Known rows, with every step that occurs
U-X-R-K: .51	-.22	.31	-.43	.11	-.10	.07	-.03	-.06	-.15	-.05	-.54	.18	.31	-.28	.18	-.07	-.07	-.21	.13	-.11	-.22	-.28	-.13	.24	.05	.04	.25	-.50	.00	.20	-.10	-.13	.25	-.32	-.21	.45	.49	-.09	-.24	-.42	.12	.30	-.33
K-T-Y-U: -.08	-.41	.25	.23	.18	.13	-.12	.24	-.34	-.26	-.08	-.05	-.05	.41	-.13	.14	-.03	.13	-.16	-.04	.42	.03	-.06	-.60	-.15	-.20	.08	-.47	.22	-.28	-.31	-.31	.31	-.15	.34	.12	-.51	.34	.25	-.08	.01	.05	-.20	.13
U-X: .15	-.15	.31	-.33	.15	-.10	-.14	-.03	.05	-.18	.02	-.32	.13	.26	-.04	.11	.03	-.10	-.09	.07	.01	-.11	-.25	-.40	-.20	.16	.12	.37	-.14	.04	.11	-.34	-.15	.05	.14	-.09	-.11	.72	.11	-.14	-.10	.05	.10	-.10
T-Y: -.04	-.08	.18	.17	.15	-.36	-.25	.05	-.21	-.17	.04	-.46	.07	.21	.28	.42	.05	.26	.24	-.06	.28	.12	-.23	-.43	-.23	.05	.21	-.38	.37	-.09	-.28	-.31	.33	.26	.24	.02	-.54	.66	.10	-.16	-.26	-.06	.14	.18
R-X: .06	-.08	.28	-.26	-.08	-.35	-.35	.07	-.17	.07	.16	-.17	-.01	.38	-.60	.51	-.06	.09	.27	.03	-.03	.06	.09	-.52	.10	.15	.02	.07	.14	-.16	.21	-.10	.04	.10	.12	-.33	-.31	.51	.04	-.08	-.16	-.02	.20	-.15
K-A-X: -.07	-.04	.08	-.20	.04	-.03	-.08	-.02	-.03	.13	.41	-.13	.03	.32	-.36	.19	.10	-.23	.04	.03	-.02	.17	-.36	.04	-.01	-.02	-.22	.08	-.19	-.10	.19	-.12	-.12	.03	.26	-.13	-.38	.29	.04	-.24	-.11	.01	.01	.04
A-X-U: -.32	.18	-.03	-.39	.19	-.40	-.13	.36	-.02	.08	.40	-.35	.03	.41	-.21	.02	.26	.06	.12	-.14	.18	-.14	-.17	-.06	-.01	.03	.11	-.04	.33	.14	.18	-.26	-.07	.12	.43	-.15	-.34	.43	.00	-.55	-.36	.08	.12	-.01
U-X-A: .11	-.19	.19	-.28	.50	.07	-.38	-.10	.12	-.12	.02	-.32	.10	.38	-.26	.10	.03	-.03	.03	.06	-.02	.11	-.24	-.02	-.31	.25	-.09	.46	-.19	.07	-.17	-.05	-.10	.07	-.02	-.12	-.06	.60	.15	-.16	-.06	.19	.02	-.10
L-Y: .16	-.04	.31	-.05	.30	-.32	-.14	-.31	-.04	.23	.01	-.27	.01	.09	.42	.28	-.04	.23	.04	-.08	.16	.14	-.24	-.16	-.10	.03	.09	.18	.29	.00	-.23	-.18	.46	.35	.07	.10	-.32	.60	.10	-.02	-.12	-.11	.21	.13
T-K-L: -.42	.07	-.05	-.16	-.13	-.12	.01	-.31	-.16	.11	.21	-.33	.27	.08	.00	.29	.04	.15	-.10	-.15	-.02	.43	-.50	-.33	-.11	-.03	.11	-.03	.15	-.30	-.26	-.35	.01	.35	.46	-.03	-.37	.49	-.01	-.27	.20	-.61	.04	.22
L-Y-U-X-R-K: .50	-.45	.41	.02	.64	-.05	.39	.02	-.25	.05	-.08	-.52	.02	.36	.32	-.11	.01	.11	-.57	.25	.11	-.23	-.12	.11	.13	-.15	-.12	.28	-.48	.03	.16	.07	.23	.14	-.26	.00	.45	.22	-.05	-.39	-.17	.22	.13	-.41
K-T-Y-U-X-R: .36	-.40	.17	.15	.37	.35	-.03	.34	-.22	-.38	-.22	-.13	-.05	.53	-.23	.03	.04	-.02	-.31	.12	.37	-.02	-.21	-.39	.10	-.18	-.10	-.20	-.07	-.09	-.09	-.11	.17	-.33	-.11	.22	.19	.31	.18	-.14	-.10	.22	-.19	.07
L-Y-T: .11	.29	.45	-.09	.37	-.19	.10	-.30	-.03	.18	.08	-.20	.03	-.06	.23	.22	-.13	.11	-.14	-.18	.06	.08	-.37	-.02	-.16	.01	.24	-.07	.42	-.17	-.09	-.20	.61	.28	.01	-.07	-.32	.49	.22	.29	.01	-.09	.13	.11
R-X-U: -.09	.03	.04	-.37	.02	-.59	-.27	.37	-.08	-.04	.19	-.35	-.02	.54	-.58	.48	-.03	.21	.33	-.06	.03	.05	-.08	-.34	.05	.03	.02	.06	.20	.00	.06	-.07	-.08	.12	.31	-.27	-.28	.31	.04	-.46	-.43	.02	.21	-.21
Y-U-X-R-K: .34	-.50	.46	-.19	.34	-.02	.29	.15	-.23	-.28	-.04	-.55	.05	.52	-.20	-.09	.00	-.11	-.40	.22	.12	-.40	-.07	-.10	.20	.08	-.02	.10	-.57	.03	.26	-.03	-.21	.01	-.15	-.30	.37	.37	-.02	-.59	-.06	.29	.05	-.42
K-T-Y-U-X-A: .03	-.46	.22	.22	.63	.41	-.22	.33	-.25	-.30	-.18	-.09	-.03	.57	-.27	-.02	.02	.07	-.27	.10	.30	.10	-.11	-.32	-.24	-.16	-.13	-.15	-.09	-.22	-.36	-.07	.22	-.25	.14	.18	-.21	.22	.29	-.08	.04	.28	-.32	-.01
R-K-L: -.36	-.18	.32	-.09	-.27	-.38	.28	-.14	-.14	.06	.03	-.46	.44	.15	-.13	.24	-.21	.12	-.03	-.16	-.25	.15	-.41	-.32	-.04	-.15	.17	-.16	-.42	-.34	-.08	-.21	-.03	.46	.25	-.37	-.50	.40	-.07	-.41	-.18	-.26	.37	-.36
L-Y-U: .02	-.32	.42	.13	.47	-.21	.09	-.15	-.18	.13	.09	-.29	-.10	.27	.45	.00	.00	.14	-.18	.02	.29	.02	-.09	-.10	-.17	-.02	.06	.07	.11	.01	-.14	-.15	.42	.12	.20	.06	-.28	.41	.14	-.33	.20	.02	.01	-.04
X-R-K-L-Y-T: .18	.24	.26	-.10	.09	-.17	.45	-.23	-.07	.19	-.01	-.49	.37	.01	-.10	.28	-.24	.11	-.17	-.14	-.15	.29	-.61	.30	.39	-.26	.04	-.24	-.25	-.23	-.06	.10	.48	.39	-.42	-.18	.17	.19	-.08	-.09	-.20	-.11	.39	-.23
L-Y-T-K-R-X-U: .36	.43	-.08	-.28	.24	-.29	.02	.12	-.16	.22	-.09	-.25	-.19	-.01	-.16	.35	-.19	.27	-.35	-.04	-.10	.19	-.45	-.05	.13	-.28	.05	-.10	.46	-.21	.06	.06	.40	.11	.27	.16	.14	-.04	.31	.11	-.18	-.26	.08	.10
T-Y-U: -.20	-.34	.34	.38	.37	-.31	-.07	.15	-.33	-.30	.02	-.49	-.05	.35	.31	.13	.09	.25	.01	.09	.45	-.03	-.04	-.40	-.23	.01	.14	-.48	.20	-.04	-.22	-.23	.24	.02	.36	-.07	-.50	.51	.15	-.42	.04	.05	-.10	.01

Rows
-.19	.39	.25	-.43	.10	-.05	-.04	-.27	-.21	-.05	.18	-.26	.01	-.02	-.22	.29	.00	.02	-.25	-.26	.08	-.04	-.37	-.29	-.14	.13	.32	-.28	.47	-.35	-.07	-.47	.25	.29	.30	-.32	-.26	.45	.20	.23	.20	-.46	-.06	.34 | Y-T-K
.05	-.64	.29	.15	.51	.26	.04	.32	-.45	-.23	-.23	-.29	.08	.53	-.32	-.03	-.07	.22	-.47	.13	.09	-.10	-.03	-.39	-.15	-.24	-.12	-.21	-.49	-.42	-.15	-.03	.11	.04	.15	-.09	-.14	.04	.12	-.13	-.25	.17	-.10	-.36 | R-K-T-Y-U-X-A
.22	-.03	.00	-.38	-.26	-.18	-.36	-.23	-.13	.01	-.18	-.29	-.22	-.01	-.11	.39	-.15	.04	-.19	-.09	-.01	.06	-.38	-.41	.12	-.01	.20	-.05	.20	-.15	-.11	-.27	-.02	.21	.46	.10	-.05	.49	.32	-.16	.12	-.45	.05	.34 | T-K-R
-.05	-.43	.21	.42	.82	.01	-.15	.24	-.23	-.35	-.04	-.53	-.02	.52	.22	-.03	.15	.18	-.13	.26	.34	.06	-.09	-.07	-.35	.07	-.07	-.16	-.11	.05	-.23	-.06	.15	-.11	.14	-.01	-.19	.42	.15	-.40	-.02	.30	-.20	-.09 | T-Y-U-X-A
.02	-.06	.18	-.17	.25	-.19	-.60	.01	-.17	.10	.16	-.23	.05	.52	-.77	.49	-.09	.15	.37	.04	-.02	.33	.09	-.07	.03	.22	-.21	.17	.11	-.11	-.04	.14	.11	.14	-.01	-.32	-.28	.40	.06	-.10	-.12	.17	.09	-.24 | R-X-A
-.23	.09	.36	.02	.04	-.28	.54	-.26	-.14	.21	.04	-.41	.40	-.06	.11	.15	-.29	.17	-.30	-.25	-.23	.23	-.59	-.02	-.06	-.29	.11	-.20	-.28	-.40	-.05	-.15	.38	.46	.09	-.22	-.39	.20	.03	.03	-.14	-.29	.35	-.31 | R-K-L-Y-T
-.27	.26	.26	.09	.13	-.18	.29	-.32	.08	.16	.09	-.21	.31	-.09	.22	.09	-.17	.08	-.03	-.26	-.10	.55	-.70	.10	-.16	-.19	.09	-.12	.10	-.16	-.21	-.16	.50	.20	.10	-.01	-.45	.38	.17	.06	.11	-.25	.14	.02 | K-L-Y-T
.47	-.15	.23	-.26	-.09	-.16	.12	-.17	-.07	-.01	.04	-.53	.11	.30	-.53	.54	-.24	-.12	.01	.02	-.08	.08	-.51	.15	.37	-.06	-.19	-.04	-.53	-.17	-.09	.16	-.06	.40	-.25	-.19	.17	.22	-.11	-.40	-.35	.00	.32	-.15 | X-R-K-A
.38	-.54	.43	-.25	.22	.30	.28	.24	-.23	-.25	-.15	-.25	.04	.57	-.54	-.12	-.07	-.18	-.53	.10	.13	-.36	-.08	-.27	.21	-.10	-.09	.08	-.56	-.09	.20	-.06	-.15	-.09	-.12	-.17	.41	.21	.10	-.37	-.02	.27	-.03	-.33 | Y-U-X-R-K-T
-.13	.08	.01	-.21	-.10	-.17	.18	.08	-.18	.22	.30	-.42	.34	.31	-.42	.02	.12	-.02	-.06	-.06	-.08	.10	-.34	.16	.51	-.10	-.06	-.14	-.35	-.13	.35	-.06	.04	.17	-.18	-.31	.07	.28	-.28	-.41	-.30	.07	.33	-.28 | A-X-R-K-L
.20	.34	.09	-.36	.07	.05	-.43	-.09	-.20	.04	-.10	-.15	-.21	.04	-.80	.41	-.25	.04	-.20	-.06	-.17	.28	-.28	-.06	.20	.01	-.02	-.25	.28	-.35	.06	.08	.18	.05	.19	-.23	.09	.12	.38	.27	.17	-.19	-.11	.12 | Y-T-K-R-X-A
.44	-.11	.11	-.13	.20	-.08	.43	-.06	.02	.06	-.09	-.59	.35	.21	.14	.10	-.09	.09	-.32	.11	-.19	.19	-.56	.15	.28	-.21	-.13	.38	-.70	-.05	.10	.06	.08	.20	-.40	.07	.48	.33	-.20	-.26	-.36	.03	.36	-.35 | U-X-R-K-L-Y
.15	.05	.16	-.37	.08	-.19	-.02	.11	-.26	.19	.26	-.42	.15	.37	-.40	.12	.14	-.04	-.07	-.06	.02	-.24	-.05	.04	.54	.02	.00	-.15	-.12	-.06	.45	-.11	.09	.24	-.20	-.36	.14	.35	-.22	-.26	-.40	.15	.31	-.19 | A-X-R-K
.20	-.03	-.01	-.12	.08	.06	-.08	.32	-.44	.10	.11	-.22	.12	.38	-.47	.18	.18	.12	-.15	-.04	.14	-.12	-.12	-.17	.54	-.22	-.02	-.45	-.03	-.26	.25	-.10	.34	.10	-.18	-.10	.08	.17	-.19	.00	-.58	.17	.21	-.08 | A-X-R-K-T-Y
.36	.14	.26	-.14	.26	.03	.54	-.09	.02	.03	-.09	-.51	.39	.09	-.06	.04	-.16	-.01	-.44	.00	-.25	.15	-.69	.22	.22	-.23	-.06	.14	-.54	-.16	.19	.05	.21	.15	-.44	-.07	.44	.22	-.08	.02	-.31	.05	.31	-.33 | U-X-R-K-L-Y-T
.24	-.38	.37	.07	.63	-.05	.20	-.04	-.08	.01	.00	-.33	-.04	.33	.49	-.19	.07	.07	-.46	.16	.17	-.10	-.10	-.11	-.28	-.03	.00	.37	-.14	.10	.04	-.11	.20	-.02	.13	.12	-.02	.39	.16	-.30	.12	.11	-.04	-.14 | L-Y-U-X
.11	-.10	-.07	.05	.45	.19	.36	-.19	-.15	.13	.04	-.46	.12	.17	.37	-.11	.11	.16	-.59	.23	.09	.37	-.49	.18	.12	-.23	-.18	.30	-.24	-.08	-.09	-.04	.19	-.01	.03	.26	.44	.19	-.11	-.42	.23	-.31	-.10	.05 | T-K-L-Y-U-X-R
.45	-.53	.25	.33	.48	.00	.35	.27	-.33	-.37	-.08	-.71	.05	.47	.02	.12	-.04	.03	-.35	.37	.16	-.03	-.35	-.01	.07	-.21	-.25	-.19	-.71	-.13	.00	.10	-.01	-.04	-.09	-.03	.21	.11	-.04	-.49	-.30	.22	.00	-.32 | T-Y-U-X-R-K-A
.26	.07	-.25	-.47	-.20	-.40	-.38	.23	-.23	.04	-.10	-.32	-.27	.25	-.53	.48	-.16	.19	-.09	.02	-.07	.10	-.28	-.37	.21	-.14	.01	-.03	.22	-.11	.05	-.02	-.19	.08	.52	.05	.11	.14	.23	-.35	-.16	-.36	.10	.08 | T-K-R-X-U
.63	-.25	.20	-.37	.11	.00	.21	-.01	.00	-.18	-.02	-.56	.14	.34	-.40	.28	-.14	-.21	-.21	.22	-.21	-.05	-.52	.08	.23	-.06	-.23	.35	-.83	-.09	.16	.10	-.29	.18	-.30	-.10	.45	.28	-.05	-.29	-.41	.13	.25	-.30 | U-X-R-K-A
.04	-.44	.30	.30	.51	-.14	.07	.30	-.29	-.40	-.04	-.52	-.02	.41	.40	-.06	.17	.13	-.22	.23	.35	-.13	-.10	-.41	-.29	-.01	.09	-.18	-.08	.05	-.04	-.25	.07	-.15	.27	-.01	-.23	.50	.13	-.44	-.04	.18	-.14	-.07 | T-Y-U-X
-.02	.35	.10	-.09	.17	-.09	.43	-.01	-.21	.37	.24	-.37	.29	.07	-.18	-.05	.06	.02	-.35	-.11	-.14	.19	-.48	.39	.50	-.24	-.02	-.26	-.19	-.20	.39	.03	.43	.22	-.38	-.22	.16	.04	-.18	-.03	-.34	.06	.32	-.25 | A-X-R-K-L-Y-T
-.04	.51	-.19	-.26	.56	-.04	.31	.04	-.17	.34	.35	-.27	-.07	.01	.09	.08	.14	.13	-.46	-.06	.02	.26	-.60	.37	-.07	-.24	-.05	-.08	.28	-.22	.02	-.10	.35	.20	.38	.07	-.08	-.14	.09	.03	-.16	-.34	-.08	.27 | L-Y-T-K-A-X-U
-.12	-.13	.04	-.32	-.02	-.35	.26	.25	-.18	.12	.30	-.51	.13	.40	-.43	.17	-.03	.02	-.15	-.05	-.14	-.12	-.41	.06	.04	-.20	-.12	-.07	-.50	-.22	.18	-.03	-.28	.32	.41	-.28	-.30	.01	-.07	-.58	-.53	-.04	.25	-.31 | R-K-A-X-U
-.05	-.18	.23	-.26	-.03	-.18	.18	-.03	-.23	.19	.29	-.34	.15	.27	-.40	.16	-.02	-.09	-.20	-.02	-.24	-.05	-.28	-.09	.09	-.11	-.13	-.08	-.56	-.39	.31	-.09	-.17	.31	.30	-.36	-.32	.12	-.07	-.21	-.34	-.05	.19	-.30 | R-K-A-X
.30	-.40	.28	.08	.12	.07	.14	.26	-.43	-.21	-.21	-.35	.00	.47	-.41	.27	-.12	.15	-.23	-.01	.29	-.14	-.10	-.25	.36	-.24	-.05	-.52	-.20	-.29	-.11	.01	.25	.12	-.14	-.10	.11	.15	-.01	-.28	-.27	.14	.09	-.14 | X-R-K-T-Y-U
.08	.36	.16	-.18	.43	-.06	.08	-.35	-.20	.25	.09	-.24	-.03	-.13	.30	.22	.02	.23	-.37	-.16	.06	.14	-.38	-.07	-.12	-.01	.23	-.07	.52	-.30	-.12	-.29	.59	.38	.13	-.03	-.17	.33	.14	.36	.07	-.43	.02	.33 | L-Y-T-K
.15	-.26	.24	.15	.17	-.19	.52	-.12	-.19	.13	-.02	-.58	.24	.29	.04	.08	-.15	.15	-.22	.01	.04	.18	-.39	.25	.37	-.26	-.15	-.10	-.47	-.10	-.13	.19	.30	.27	-.23	-.05	.20	.19	-.18	-.61	-.07	.00	.24	-.37 | X-R-K-L-Y-U
-.14	.06	-.17	-.32	.13	.05	-.10	-.10	-.26	.21	.40	-.24	-.03	.19	-.29	.24	.21	-.06	-.28	.04	-.02	.19	-.37	-.06	.09	-.04	-.15	.06	.00	-.32	.14	-.28	-.09	.17	.47	-.06	-.18	.16	-.03	-.10	.00	-.39	-.13	.28 | T-K-A-X
-.25	.08	-.13	.03	.16	-.13	.12	-.42	-.17	.32	.13	-.33	.20	.00	.44	.24	.05	.32	-.23	-.03	-.03	.57	-.54	-.09	-.11	-.16	.07	.08	.18	-.27	-.34	-.29	.33	.35	.37	.23	-.27	.36	-.07	-.16	.13	-.66	.08	.26 | T-K-L-Y
.32	.47	-.07	-.17	.50	.19	.25	-.18	-.17	.38	.34	-.22	-.06	-.01	-.06	.16	.11	.01	-.43	.04	.03	.35	-.58	.48	.31	-.15	-.20	-.07	.22	-.25	.10	.05	.53	.15	-.19	.10	.29	-.04	.01	.28	-.08	-.28	-.04	.33 | L-Y-T-K-A-X-R
.37	-.12	.30	-.36	-.07	-.29	-.02	-.11	-.16	.01	-.01	-.55	.14	.29	-.34	.41	-.14	.07	.08	-.07	.04	-.18	-.18	-.11	.40	.06	.07	-.08	-.17	-.09	.00	-.07	.08	.48	-.29	-.31	.15	.50	-.15	-.38	-.31	.01	.42	-.14 | X-R-K
.40	.34	.02	-.10	.45	.00	-.30	-.21	-.19	.34	-.12	-.16	-.21	-.05	-.29	.35	-.21	.25	-.32	.00	-.16	.43	-.30	.16	.13	-.16	-.07	-.02	.31	-.32	-.05	.17	.53	.12	.00	.07	.15	.00	.32	.41	.03	-.17	-.05	.09 | L-Y-T-K-R-X-A
.40	-.15	.09	-.19	-.12	-.23	-.72	-.01	.01	.07	-.18	-.16	-.19	.33	-.82	.52	-.35	.01	.24	.03	-.20	.34	-.12	-.10	.22	-.01	-.20	.06	-.07	-.03	.02	.31	-.02	-.05	.08	-.07	-.03	.28	.36	-.16	-.06	.21	.14	-.16 | K-R-X-A
